Each row comes from the steps of one path. Every step used is in the known rows, and no mark comes twice. Write the path behind each row, first mark first.
Known rows:
k -> m: [ 0.79 -0.12  2.85 -0.65  0.56  0.61 -0.08  0.12 -0.17  0.07  0.09  0.36
 -0.67 -1.07  0.71 -0.26 -0.87 -1.77 -1.12 -0.84 -0.68  0.47  1.13  0.14]
y -> h -> w -> l -> m: [ 1.20  1.52  1.50 -1.32  1.72  0.51 -0.34  0.68  2.55  0.25  1.98  0.78
 -0.34 -0.14 -2.05 -2.01 -0.69 -3.24 -0.70 -0.52 -0.59 -0.66  1.26  0.58]
k -> y: [ 0.20 -0.84 -0.23 -0.26  0.20  0.58  0.69  0.09  0.71  0.66  0.19 -0.09
 -0.65 -3.25  1.28 -1.18 -0.92 -1.35 -1.50 -0.70 -0.90  0.75  1.24  0.48]
m -> h -> w -> l -> y: [ 1.37 -0.45  0.74 -0.89  0.78  0.66 -0.31  0.91  1.79 -3.13  3.55 -0.43
 -1.75  3.84  0.16 -1.78 -0.46 -3.32 -3.56 -0.73 -0.62 -1.21  1.39  0.69]
w -> h -> y -> k: [ 0.45 -0.01  1.25 -0.19  1.21  0.46  1.58 -0.01  1.04 -1.26 -0.16  0.17
 -0.85  5.03 -1.59 -0.87 -0.27 -0.28 -3.60 -0.44 -0.02 -0.94  1.43  0.88]
l -> w -> h -> y: [ 0.34 -0.15  1.56 -0.74  0.84  0.40  1.49  0.10  1.63 -1.46  1.71 -0.14
  1.10  3.88 -1.24 -1.55 -1.11 -1.46 -3.64 -0.61 -0.45 -0.55  1.20  0.70]
m -> h -> w -> l -> y -> k: [ 1.15  0.19  0.21 -0.61  1.69  0.70 -0.17  0.77  1.87 -3.46  2.06 -0.05
 -1.22  5.52 -1.16 -1.34  0.01 -1.79 -3.67 -0.91 -0.35 -1.63  1.45  0.71]
h -> y -> k -> w: [ 0.02 -1.02  1.31  0.15  1.04  0.75  1.28 -0.34 -0.08 -1.44 -0.39 -0.05
 -1.05  5.59 -0.74 -0.52 -0.91 -0.04 -1.68 -1.43 -1.81 -0.78  1.20  0.82]
h -> w -> l: [ 1.49 -0.37  1.26  0.26  0.44  0.53 -0.49  0.55  1.71 -0.96  0.79 -0.36
 -1.53 -0.66 -1.84 -0.97 -0.91 -2.67 -1.87 -0.47 -1.00 -0.23  1.19  0.88]
y -> l: [ 0.69  0.83  0.31 -0.96  0.84  0.33 -0.29 -0.18  0.82 -0.32  0.52 -0.36
 -0.68  3.06  0.91  0.00 -0.81 -3.27 -1.17 -0.20  0.63 -0.16  1.16 -0.07]
h -> w -> l -> m: [ 1.39  0.53  1.18 -0.78  1.44  0.59 -0.58  0.76  2.60 -1.54  1.70  0.28
 -0.93 -0.69 -2.33 -1.13 -0.87 -2.79 -2.17 -0.68 -1.01 -0.08  1.23  0.87]
w -> h: [ 1.01  0.14  0.15 -0.60  0.70  0.37 -0.11 -0.04  0.82  0.15  0.46  0.38
 -0.88 -0.01 -0.23 -0.95 -0.60 -1.62 -2.92  0.04  0.48 -0.11  1.44  0.37]
y -> h: [ 0.70  1.11  0.42 -1.05  0.84  0.41  0.35 -0.17  0.79  1.76  0.31  0.21
 -0.36  0.61  1.02 -1.66 -0.76 -1.90 -0.06 -0.28  0.57 -0.27  1.16  0.15]
h -> y: [ 0.44 -1.21  1.42 -0.30  0.29  0.46  1.67  0.05  0.98 -1.03  1.01 -0.76
 -1.25  3.54  0.28 -1.03 -1.24 -1.50 -1.93 -0.58 -0.66 -0.05  1.12  0.85]
m -> h -> w: [ 0.96  0.03  0.49  0.01  0.76  0.38 -0.24  0.38  1.60 -2.83  0.23 -0.23
 -1.58  0.74  1.32 -1.04 -0.75 -0.94 -2.33 -0.95 -0.83 -0.29  1.50  0.74]
w -> h -> y -> k -> m -> l: [ 0.83 -1.54  5.03 -0.41  1.63  0.68 -0.26  0.22  0.26 -1.77  0.37  0.18
  0.06  5.06  2.05 -0.27  0.31 -0.98 -4.23 -0.96 -0.16 -1.20  1.73  0.32]
k -> y -> h -> w -> l -> m: [ 0.73  0.55  1.38 -0.99  1.19  0.71  0.36  1.10  2.44  0.88  1.86  0.97
  0.06 -3.38 -0.76 -2.52 -0.47 -3.27 -0.84 -0.90 -1.69 -0.26  1.16  0.78]
y -> l -> w -> h: [ 0.80  1.90  0.43 -1.38  1.42  0.22 -0.40 -0.19  1.37 -0.57  1.29  0.38
  1.72  3.17 -0.59 -0.67 -0.60 -3.21 -2.83 -0.39  0.96 -0.69  1.09 -0.21]
l -> y -> k: [ 0.21  0.71 -0.45 -0.89  1.49  0.59  0.85  0.02  1.05 -0.63  1.32 -0.09
 -0.70  5.03 -0.65 -0.90 -0.57 -0.33 -1.90 -0.86  0.27 -0.61  1.07  0.27]
l -> w -> h -> y -> k -> m: [ 0.23  0.28  4.06 -0.39  1.67  0.68  1.07  0.21  0.64 -1.81  0.34  1.11
  2.01  4.38 -2.07 -0.60 -0.36 -0.39 -3.44 -1.14 -0.68 -0.98  1.16  0.45]
l -> m -> h -> y -> k -> w: [ 0.17  0.07  0.97 -1.12  2.35  0.81  0.94  0.10  0.75 -4.14  0.39  0.99
 -0.39  6.67  0.32 -0.73 -0.43 -0.19 -3.13 -1.62 -1.94 -1.13  1.54  0.45]
w -> l -> y: [ 1.18 -0.38  0.39 -1.35  0.60  0.63  0.10  0.46  1.08 -0.22  3.37 -0.57
 -0.90  2.79 -0.85 -1.28 -0.76 -3.59 -2.61 -0.29  0.25 -0.63  1.14  0.35]
l -> w: [ 0.49  0.87  0.05 -0.73  0.89  0.43 -0.03 -0.26  1.47 -0.64  0.34 -0.18
  1.25  0.51 -0.38 -0.93 -1.23 -0.95 -1.50 -0.76  0.11  0.29  1.04  0.09]
h -> y -> k -> m: [ 0.21 -0.66  3.87 -0.05  1.01  0.71  1.34  0.11  0.13 -1.43 -0.25  0.31
 -0.46  4.37 -0.76 -0.13 -0.54 -0.50 -1.76 -1.09 -1.02 -0.37  1.16  0.65]

Write each row's path:
[ 1.12 -0.12  1.15 -0.32  0.37  0.59  0.26  0.93  1.98 -0.97  3.36 -0.56
 -1.61  2.95 -1.72 -1.47 -0.91 -3.21 -2.31 -0.55 -0.84 -0.71  1.04  1.01] : h -> w -> l -> y
[ 0.21  0.10 -0.13 -0.59  1.52  0.86  0.63 -0.10 -0.10 -0.52  1.45  0.24
 -1.03  5.48 -0.59 -0.77 -0.69 -0.33 -1.68 -1.51 -1.22 -0.80  1.02  0.32] : l -> y -> k -> w
[ 0.92  0.89  0.03 -0.76  1.19  0.33 -0.18 -0.09  1.42 -0.51  1.00  0.41
  1.32  0.29 -0.85 -1.27 -0.94 -1.17 -3.08 -0.58  0.34 -0.20  1.27  0.15] : l -> w -> h
[ 0.62  0.97  2.00 -2.02  1.56  0.31  1.04  0.37  1.89 -1.62  2.60  0.53
 -0.09  6.55 -0.97 -0.73 -0.41 -3.76 -3.53 -0.12 -0.06 -1.15  1.29  0.42] : w -> h -> y -> l -> m
[ 0.48 -0.59  2.14 -0.48  0.49  0.45  0.79  0.03 -0.23 -0.96  1.70  0.08
 -0.88  6.65  0.08 -0.58 -0.72 -3.72 -2.78 -0.44 -1.24 -1.11  1.21  0.57] : k -> w -> h -> y -> l
[ 0.71  1.82  0.40 -1.85  1.78  0.36 -0.28  0.11  1.69 -0.80  1.20  0.33
 -0.02  3.05  0.02 -0.15 -0.61 -3.30 -1.31 -0.38  0.52  0.02  1.08 -0.07] : y -> l -> m
[ 0.55 -1.47  1.97 -0.07  0.28  0.62  0.91  0.12 -0.12 -0.55  1.21  0.06
 -1.27  3.87 -0.44 -1.08 -1.02 -1.60 -3.11 -0.80 -1.87 -0.60  1.35  0.94] : k -> w -> h -> y
[ 0.97 -1.22  0.83 -1.50  1.07  0.57 -0.76  0.34  1.23 -0.84  2.75 -1.16
 -0.90  4.68  4.07 -1.08 -0.62 -2.10 -2.90 -0.78  0.75 -0.46  1.43 -0.05] : m -> l -> y
[ 1.18 -0.50  1.63 -1.68  1.55  0.71  0.40  0.59  1.94 -3.76  2.63  0.25
 -0.25  3.91 -0.08 -1.35 -0.27 -3.63 -4.14 -0.44 -0.55 -0.67  1.56  0.65] : w -> l -> m -> h -> y
[ 0.88  2.00  0.76 -1.25  1.99  0.31 -0.38  0.66  2.46 -3.67  1.48  0.40
 -0.71  4.14  1.10 -0.59 -0.56 -2.87 -2.44 -0.70 -0.46 -0.76  1.31  0.24] : y -> l -> m -> h -> w
[ 0.17  0.64  1.78 -1.30  0.94  0.30  1.30 -0.08  1.63 -1.94  1.67 -0.69
  1.51  6.91 -0.10 -0.62 -1.19 -3.09 -1.79 -0.67 -0.11 -0.79  0.93  0.34] : h -> y -> l -> w
[ 0.88  1.14 -0.29 -1.66  1.86  0.54 -0.34  0.16  1.64 -2.72  1.02  0.62
 -0.29  1.28  1.55 -0.89 -0.40 -1.36 -2.83 -0.64  0.22  0.04  1.54  0.05] : l -> m -> h
[ 0.91 -1.53  5.38 -0.88  1.21  0.59 -0.49  0.42  0.79 -2.17  1.96 -0.07
  1.90  3.60  2.70 -0.80 -0.55 -2.00 -4.37 -1.10 -0.43 -0.90  1.53  0.07] : k -> m -> l -> w -> h -> y
[ 0.43 -0.22  1.89 -0.99  0.57  0.32  1.37  0.04  0.91 -1.24  1.35 -0.83
 -0.71  6.51  0.63 -0.35 -1.00 -3.37 -1.70 -0.29 -0.17 -0.64  1.10  0.57] : h -> y -> l
[ 0.88  0.59  0.37 -0.88  2.31  0.92 -1.01 -0.08  0.63 -1.21  0.27  1.27
 -0.01  0.72 -2.40 -0.40 -0.20 -1.83 -2.02 -1.08 -1.27 -0.31  1.29  0.14] : y -> k -> w -> l -> m
[ 0.70  0.03  3.21 -0.92  2.33  0.77 -1.80 -0.07  0.62 -1.87 -0.49  0.34
  2.39  1.87  2.30  0.17 -0.18 -0.13 -2.26 -1.47  0.48 -0.41  1.44 -0.49] : y -> k -> m -> l -> w
[ 0.47  0.69  2.82 -0.31  1.71  0.71  0.30  0.92  0.87 -2.99  1.46  0.66
 -1.15  5.25  0.21 -0.87 -0.16 -0.29 -2.66 -1.62 -1.18 -1.37  1.35  0.56] : l -> y -> k -> m -> h -> w
[ 0.32  0.53  1.46 -1.61  1.23  0.39  0.72  0.07  1.48 -3.94  1.81 -0.32
  1.65  7.87  1.78 -0.86 -0.92 -3.23 -2.99 -0.82  0.13 -1.17  1.26  0.09] : m -> h -> y -> l -> w
[ 0.96  1.26  0.38 -0.75  1.81  0.45 -0.30  0.73  2.46 -3.33  1.08  0.48
 -1.12  1.12  0.50 -1.14 -0.75 -1.03 -2.74 -1.03 -1.01 -0.26  1.43  0.68] : l -> m -> h -> w
[ 0.75 -0.36  4.06 -1.80  1.22  0.71 -0.92  0.62  0.17  1.34  3.06 -0.17
  0.17  4.22  4.60 -1.44 -0.26 -2.93 -1.26 -0.76  0.75 -0.96  1.46 -0.44] : k -> m -> l -> y -> h
[ 0.96 -0.46  0.82 -0.98  1.41  0.50 -1.59 -0.14  1.68 -1.36  0.81 -0.70
  1.51  1.10  3.29 -0.71 -0.83 -1.35 -2.50 -0.97  0.78 -0.18  1.37 -0.25] : m -> l -> w
[ 0.40 -0.46  0.86 -0.52  1.49  0.55  1.33 -0.18  1.02 -3.62 -0.35  0.02
 -0.63  6.11  0.83 -0.77 -0.29 -0.22 -3.22 -0.92 -0.16 -1.06  1.59  0.55] : m -> h -> y -> k
[ 0.80  0.78  2.09 -0.75  1.69  0.69 -0.59 -0.02 -0.24 -2.60 -1.10  1.06
 -0.09  1.43  1.25 -0.01  0.11 -0.30 -2.42 -0.90 -0.16 -0.56  1.62 -0.07] : y -> k -> m -> h
[ 1.00  0.01  3.23 -0.10  1.37  0.79 -0.03  0.97  0.92 -1.28  2.06  0.32
 -0.93  3.41 -2.75 -0.73 -0.24 -2.20 -2.17 -1.10 -1.34 -1.13  1.06  0.70] : h -> w -> l -> y -> k -> m
[ 0.62 -1.23  3.93 -0.75  0.57  0.65  0.97  0.48 -0.05 -2.96  1.17  0.12
 -0.69  3.62  2.23 -0.65 -0.60 -1.94 -2.93 -0.94 -0.99 -0.48  1.52  0.46] : k -> m -> h -> y
[ 1.34  0.48  0.47 -1.71  1.56  0.63 -0.58  0.25  1.78 -0.76  1.65  0.51
 -0.18 -0.70 -1.66 -0.77 -0.56 -3.31 -2.38 -0.27  0.09  0.13  1.28  0.21] : w -> l -> m
[ 0.69  0.57  2.68  0.00  1.64  0.66 -0.45  0.58  0.67 -3.16 -1.18  0.85
 -0.90  1.62  0.52 -0.27 -0.20  0.24 -2.10 -1.50 -1.27 -0.69  1.49  0.54] : y -> k -> m -> h -> w
[ 0.65  1.10  1.14 -0.12  0.66  0.38  0.38  0.32  1.62  0.94  0.26  0.16
 -1.14  0.96  0.09 -1.81 -1.02 -1.32  0.11 -0.69 -0.55 -0.34  1.13  0.75] : y -> h -> w
[ 0.84 -1.31  1.39 -0.37  1.30  0.95  0.01 -0.08 -0.15 -3.56  0.47  0.17
 -0.69  5.42 -0.22 -0.70 -0.08 -1.95 -3.59 -1.09 -1.46 -1.43  1.65  0.64] : m -> h -> y -> k -> w -> l
[ 0.63  0.58 -0.02 -0.09  1.52  0.62 -0.48 -0.41 -0.30 -0.28 -0.79  0.99
 -0.85  1.55 -1.19 -0.54 -0.34 -0.07 -2.65 -0.75 -0.75 -0.58  1.47  0.31] : y -> k -> w -> h
[ 0.14 -0.22  0.21 -0.86  0.44  0.41  0.52  0.11  0.70  0.16  0.57 -0.33
 -0.28 -0.48  1.91 -0.51 -0.66 -3.29 -1.20 -0.47 -0.21  0.17  1.15  0.09] : k -> y -> l
[ 0.71 -0.77  1.62 -0.44  0.41  0.41  1.37  0.17  1.02 -0.74  1.39 -0.28
 -1.06  3.55 -0.51 -1.22 -0.87 -1.65 -3.51 -0.22 -0.41 -0.50  1.33  0.88] : w -> h -> y
[ 0.18 -0.86  1.09 -0.17  1.34  0.78  0.85 -0.23 -0.14 -3.66 -0.35  0.30
 -0.91  6.23  0.96 -0.53 -0.55 -0.02 -2.81 -1.36 -1.67 -1.03  1.57  0.58] : m -> h -> y -> k -> w
[ 0.84 -0.27  2.15 -0.96  1.15  0.48 -0.45  0.71  2.05  0.46  3.03 -0.73
 -1.11  5.50  3.45 -2.26 -0.59 -1.90 -1.29 -1.00 -0.11 -1.30  1.32  0.38] : m -> l -> y -> h -> w
[ 0.85  0.25  1.01 -1.48  0.71  0.87 -0.20  0.19 -0.16  1.59  3.49  0.34
 -0.61  3.61  0.07 -2.18 -0.56 -3.99 -0.94 -0.65 -0.73 -1.12  1.15  0.08] : k -> w -> l -> y -> h
[ 1.28  0.63  1.41 -0.49  0.67  0.51 -0.28  0.39  1.65  0.79  1.06  0.06
 -1.00 -0.07 -1.18 -1.87 -0.67 -3.23 -0.58 -0.53 -0.53 -0.68  1.20  0.70] : y -> h -> w -> l
[ 0.88 -1.15  2.49 -0.94  1.15  0.43 -0.23  0.09  1.92 -2.11  1.85 -0.75
  1.50  4.81  2.19 -1.25 -0.63 -1.64 -4.58 -0.90  0.21 -1.05  1.61  0.24] : m -> l -> w -> h -> y
[ 0.74  1.83  0.10 -2.29  2.13  0.38 -0.61  0.19  1.63 -2.84  1.51  0.57
  0.14  3.77  1.96 -0.32 -0.29 -3.50 -2.58 -0.41  0.68 -0.63  1.35 -0.34] : y -> l -> m -> h
[ 0.56  0.58  2.42 -0.38  1.50  0.65 -0.14 -0.14 -0.16 -0.39 -1.25  0.82
 -0.09  0.38 -0.57  0.14 -0.34 -0.26 -1.25 -0.88 -0.23  0.04  1.16  0.10] : y -> k -> m
[ 1.12 -0.06  3.18  0.06  0.70  0.58 -0.60  0.78  0.61 -2.79  0.24  0.42
 -1.21  0.02  1.49 -0.61 -0.60 -1.25 -2.12 -1.17 -1.55 -0.30  1.43  0.66] : k -> m -> h -> w
